Each row was made from one small tree. The marks that hang from a mark follow it in brackets, in alphabetical order. Every link used is in the known rows. Write each row's tree.
Known rows
pitan(pazima(tefet(fezi(bimubu tinu)))): [-2.05  0.41  5.58  0.66  4.83  4.93 -2.11  2.47 -0.33 -1.11 -2.37  1.88
  0.90 -2.78  1.34  2.52  0.42 -1.80 -0.52 -0.42 -0.93  0.42 -0.18  3.37]
fezi(bimubu(kitoka) tefet tinu): [-0.48  1.51  1.69  1.01  1.08  2.73  1.82  4.23 -1.29 -1.90 -6.06 -6.59
  2.14 -1.43  0.67  2.70  4.41  0.52 -2.58 -1.34  2.87  0.23 -0.16  0.75]
fezi(tefet tinu(kitoka)): [-4.36 -1.18 -1.45  1.41  1.15  4.71  1.38  1.54 -1.65 -3.45 -4.35 -2.90
 -1.37 -1.47 -0.93 -0.95  2.85  0.55 -1.86  1.28  1.23  0.02 -2.06 -0.31]
pitan(pazima(dedot(kivag) tefet tinu(kitoka))): [ 5.45 -4.29 -1.31 -0.35  0.12 -1.24  2.68 -0.46  2.59 -1.97 -2.02  5.46
 -1.01 -0.97  2.29  1.18  5.41 -0.20 -0.06  0.69 -1.40  3.99  0.21  1.95]
pitan(pazima(dedot(kivag) tefet(fezi(bimubu)))): [ 4.13 -0.46  3.58 -0.19  1.04  2.46  0.97  2.64  2.04 -0.58 -2.29  7.67
 -0.20 -0.35  2.88  3.03 -0.37 -2.30  0.65  0.14 -0.62  3.03 -0.31  1.29]
pazima(dedot tefet): [ 0.02 -0.34  1.32  3.03  3.21 -1.31  0.23  4.02  2.07 -2.50 -0.79  4.61
 -2.64 -0.08  0.68  0.16  0.73 -1.72  0.23 -0.72  0.56  2.19  0.51 -2.39]
dedot(kivag): [-3.24  1.28 -0.38 -0.15 -1.32 -1.74  4.51  3.13 -3.40 -1.56 -3.74  4.55
  1.16 -1.67  0.47  0.22  2.46 -1.55 -0.60  1.59  3.64  3.71 -3.53  0.33]
sagiv(dedot tefet): [-4.23  2.92 -0.17 -0.95  2.06 -3.25 -1.84  3.46 -3.47 -0.27  2.10  1.99
  2.98  0.96 -0.10  2.40  3.38 -2.13 -2.58  2.67  5.49 -0.52 -1.42  3.04]
pazima(dedot tefet(fezi) tinu(kitoka)): [ 1.02 -3.91 -0.77  1.74  1.48 -0.77 -5.60 -2.18  3.00 -3.45  1.17  3.58
 -2.97  0.73  2.76 -0.86  1.35 -1.70  1.58  3.24 -3.53  2.19  1.57 -1.85]
pazima(dedot(kivag) tinu): [ 3.17 -1.16 -0.52 -0.14  0.14 -4.70  1.22  2.73 -0.01 -2.85 -4.47  4.45
  0.13 -0.62  2.48  0.84  4.58 -1.88  0.70  0.79  3.77  4.76 -0.18 -2.65]
fezi(bimubu): [-3.34  2.08  2.22  1.04 -0.12  1.40  0.57  4.48 -3.58  0.45 -2.48  1.11
  1.82 -0.89  0.80  0.95  1.83 -2.27 -2.58  0.38  3.59  1.24 -1.31  0.71]
kitoka(bimubu tinu): [-2.20  0.39  1.48 -0.23  3.72 -2.97 -0.16  2.56 -1.36 -3.25 -2.61  2.81
  2.44 -0.13  1.37 -4.06  5.19 -4.53 -0.89  0.92  4.99  7.61 -2.84 -1.03]
fezi(bimubu(kitoka) tefet): [-0.60  1.46  1.23  0.92 -1.60  0.18  2.31  4.03 -0.89 -0.27 -3.95 -5.01
  2.81  0.01  1.06  2.97  4.01 -1.07 -2.96  0.09  1.18  0.51 -0.48  0.87]
pazima(dedot(kivag) tefet(fezi(bimubu)) tinu): [ 7.27 -1.59  2.37  0.31  1.90  0.57 -2.12  2.33  1.76 -4.07 -3.37  6.94
 -0.19 -0.81  3.73  1.18  1.90 -1.95  1.33  1.05  0.60  2.87  0.88 -1.46]
kitoka(tinu): [-2.45  0.96 -0.48  0.03  3.58 -3.37  0.97  2.26 -1.69 -1.71 -1.96  1.52
  2.15 -1.29  1.41 -0.98  2.42 -3.92 -0.79 -0.06  2.91  4.16 -1.80 -1.45]
tefet(fezi): [-7.94  1.02  1.75  0.69  0.20 -1.67 -3.12  1.16 -1.74 -0.31 -0.21  2.30
  0.05 -0.32  1.15  0.17 -0.90 -3.48  0.48  4.05 -0.39  2.55 -1.71 -0.97]
sagiv(dedot): [-3.44  1.52 -0.77  0.34 -0.22 -2.33  0.03  2.41 -2.39  1.13  1.08  1.06
  0.84 -0.28 -0.56  1.35  1.95 -1.78 -0.68  1.85  3.50  1.00 -2.34  2.83]
bimubu(kitoka): [-5.06  1.79 -0.40  0.70 -2.10 -4.64  1.65  1.83 -1.64  0.76 -0.87 -2.52
  1.38 -0.28  0.98  1.79  3.51 -1.12 -0.69  1.56  0.50  2.85 -0.88  0.99]
sagiv(dedot(kivag) tefet(fezi(bimubu(kitoka)))): [ 1.53  3.91 -0.72 -3.02 -2.84 -1.37 -0.70  2.12 -3.53 -0.13  0.82  1.73
  4.59  1.64  2.07  4.39  3.48 -0.69 -1.43  3.93  4.11  0.22 -1.68  5.33]
tefet(fezi(bimubu(kitoka) tinu)): [-3.59  1.97  2.14  0.50 -0.17  1.45 -2.38  1.24 -2.26 -0.55 -2.92 -3.72
  1.12 -0.88  1.73  2.34  1.63 -0.52  0.17  0.93  1.35  1.09 -0.34  1.32]
pitan(pazima(dedot(kivag) tefet(fezi) tinu)): [ 3.85 -2.73  2.54 -0.95  2.61 -3.67 -1.04  0.29  3.31 -2.07 -2.38  6.85
 -0.39 -1.36  3.86  2.71  2.62 -3.09  2.05  2.18 -2.37  5.01  0.83  0.06]
tinu(kitoka): [-6.54 -0.26 -2.12  1.05 -2.09  0.87  1.02  0.35 -2.74  0.17  0.06  0.82
 -0.64 -0.15 -0.29 -1.23  2.14 -0.89 -1.44  2.62  0.76  1.70 -2.62  0.93]

Write each row's tree
[-5.06 -0.17  0.40  1.03 -0.27  7.20 -3.19 -0.22 -3.59 -1.15 -2.08 -0.40
 -0.59 -0.92  0.58 -1.07  0.41 -0.39 -0.49  2.19  1.37 -0.03 -1.78  1.30] -> tefet(fezi(bimubu tinu(kitoka)))
[ 2.12 -3.06  0.84  1.03  1.31  5.60 -0.69  0.06  1.89 -7.18 -3.07  7.48
 -4.48  0.34  0.79 -4.88  2.17  0.01  2.09  2.23  1.99  5.33 -2.30 -0.41] -> pazima(dedot(kivag) tefet(fezi(tinu(kitoka(bimubu)))))
[ 1.95 -0.16  4.08  0.97  3.19  1.68 -2.20  1.51  3.48 -0.19 -2.01 -1.06
 -0.95 -0.32  2.88  4.57  1.35 -0.57  0.82 -1.13 -1.59  1.42  2.48  1.94] -> pitan(pazima(dedot tefet(fezi(bimubu(kitoka) tinu))))
[-1.75 -3.43  3.08  1.11  3.16  3.87 -4.12 -0.79  3.68 -3.12 -0.90  4.17
 -3.69  0.73  1.28 -2.43  2.23 -1.57  1.16  2.14 -1.27  4.86 -0.24  1.56] -> pitan(pazima(dedot tefet(fezi(tinu(kitoka(bimubu))))))
[ 0.86 -2.86 -0.12  0.10  1.29  4.29  1.25 -1.27  2.38 -3.01 -2.38  6.02
 -3.66 -1.31  1.36  0.65  0.54  0.43  1.69  1.45 -1.93  2.70 -1.07  1.37] -> pitan(pazima(dedot(kivag) tefet(fezi(tinu(kitoka)))))
[-2.53  2.71  0.12 -2.56  2.69  0.43 -1.83  1.82 -4.07 -3.49 -1.24  4.24
  1.58 -0.40  0.70  1.56  2.17 -1.00 -0.20  4.12  5.74  0.46 -2.44  2.92] -> sagiv(dedot(kivag) tefet(fezi(tinu)))
[ 0.01 -2.16  2.03 -0.03  2.03 -6.37 -1.97  1.57  1.74  1.57 -2.32  0.69
  0.66 -0.61  3.09  3.57  4.71 -3.33 -0.29  0.68  0.84  4.19  1.68 -0.57] -> pitan(pazima(dedot tinu))
[-1.42  1.17  3.14  1.44  3.49  5.30  0.62  5.26 -2.37 -2.60 -6.88 -2.62
  1.19 -2.24 -0.07  1.34  2.49 -0.62 -2.78 -1.49  4.31 -0.48 -1.28 -0.51] -> fezi(bimubu tefet tinu)
[-1.96  2.38  1.49  0.88  0.03  0.68  0.92  3.40 -2.74 -0.35 -4.25 -4.66
  1.87 -1.33  0.84  2.36  4.10  0.69 -1.57 -1.48  3.81  0.89 -0.13  1.98] -> fezi(bimubu(kitoka) tinu)
[ 2.78 -0.12  0.21  1.81  1.60 -1.12  3.80  4.22  1.34 -4.03 -3.09  7.65
 -1.84 -0.65  0.81  0.21  1.14 -0.66  0.63 -0.73  1.67  3.57 -0.82 -1.48] -> pazima(dedot(kivag) tefet)
[-6.99 -1.22  1.34  0.62  0.26  3.97 -4.22 -0.92 -2.00 -3.35 -2.09  1.46
 -1.79  0.51  0.30 -4.71  2.54 -1.62  0.40  4.27  1.91  4.33 -3.34  0.97] -> tefet(fezi(tinu(kitoka(bimubu))))
[ 1.73  3.86  0.26 -2.97 -0.31  1.17 -1.02  2.09 -3.85 -1.89 -1.46 -0.31
  3.91  0.35  1.77  3.98  4.08  0.77 -0.99  2.42  5.94 -0.49 -1.33  5.17] -> sagiv(dedot(kivag) tefet(fezi(bimubu(kitoka) tinu)))
[ 0.19  1.75 -1.86 -2.31 -0.45  6.62 -1.76  0.58 -5.40 -2.50 -0.52  3.31
  2.05  0.42  0.39  0.83  2.21  0.77 -1.70  3.69  6.08 -1.88 -2.89  5.28] -> sagiv(dedot(kivag) tefet(fezi(bimubu tinu(kitoka))))
[-5.81 -1.02  0.54  1.37  0.48  3.18 -0.69  1.08 -2.89 -3.09 -3.25  0.80
 -0.87 -0.48 -0.59 -4.45  5.25 -0.31 -1.02  2.08  4.35  4.11 -3.45  1.60] -> fezi(tinu(kitoka(bimubu)))
[-1.92 -1.51  4.12  1.11  5.70  0.61 -2.67  1.27  3.81 -1.85 -1.50  3.15
 -2.64 -1.14  1.65  2.36 -0.64 -2.08  1.78 -0.09 -2.00  2.29  1.15 -0.24] -> pitan(pazima(dedot tefet(fezi(tinu))))
[ 8.59 -1.03  1.39 -0.15 -0.49 -2.07 -1.58  1.21  2.56 -3.14 -2.44  3.12
  0.70 -0.03  4.48  2.72  3.65 -0.65  1.63  0.87 -0.89  3.39  1.83 -0.17] -> pazima(dedot(kivag) tefet(fezi(bimubu(kitoka))) tinu)
[ 5.43 -1.19  2.37  1.35  1.34 -2.83 -5.27  1.00  3.33 -1.82 -0.55 -0.33
  0.05  0.86  4.33  2.73  2.86 -1.67  0.87  0.68 -1.90  2.08  3.27 -0.76] -> pazima(dedot tefet(fezi(bimubu(kitoka))) tinu)
[-0.60  1.45  0.02 -1.00  0.41 -2.05 -1.71  0.42 -0.76 -0.44 -0.86 -1.62
  3.58  0.07  3.57  1.01  1.97 -3.29 -0.20  0.87  0.28  3.21 -0.25  0.25] -> tefet(fezi(bimubu(kitoka(tinu))))
[-0.37 -3.00 -2.00  1.29 -0.54 -2.74 -2.74 -0.47  0.53 -1.28 -0.92  0.79
 -1.43  0.64  2.19 -0.47  4.26 -1.15 -0.25  1.93  1.07  2.57  0.79 -1.84] -> pazima(dedot tinu(kitoka))
[-1.89 -1.33  2.92  1.23  3.62 -2.91 -4.60  0.32  0.45 -3.35 -0.28  2.97
  0.34 -1.52  2.51  0.19  1.77 -2.90  0.89  3.30 -2.97  2.50  0.05 -0.51] -> pazima(tefet(fezi) tinu)
[ 4.19 -3.86 -1.86  0.46 -0.19  0.08 -1.77 -1.69  2.35 -4.84 -0.94  6.71
 -2.66 -0.08  2.79 -1.01  2.30 -0.84  1.98  3.35 -2.43  3.51 -0.03 -1.35] -> pazima(dedot(kivag) tefet(fezi) tinu(kitoka))
[ 5.86  0.08  0.46  0.90  3.28 -1.39 -2.29  1.18  3.92 -3.01  0.16  1.37
  0.29  1.13  4.10  0.89  0.91 -2.68  1.16 -1.16 -1.02  3.26  2.20 -1.82] -> pazima(dedot tefet(fezi(bimubu(kitoka(tinu)))))
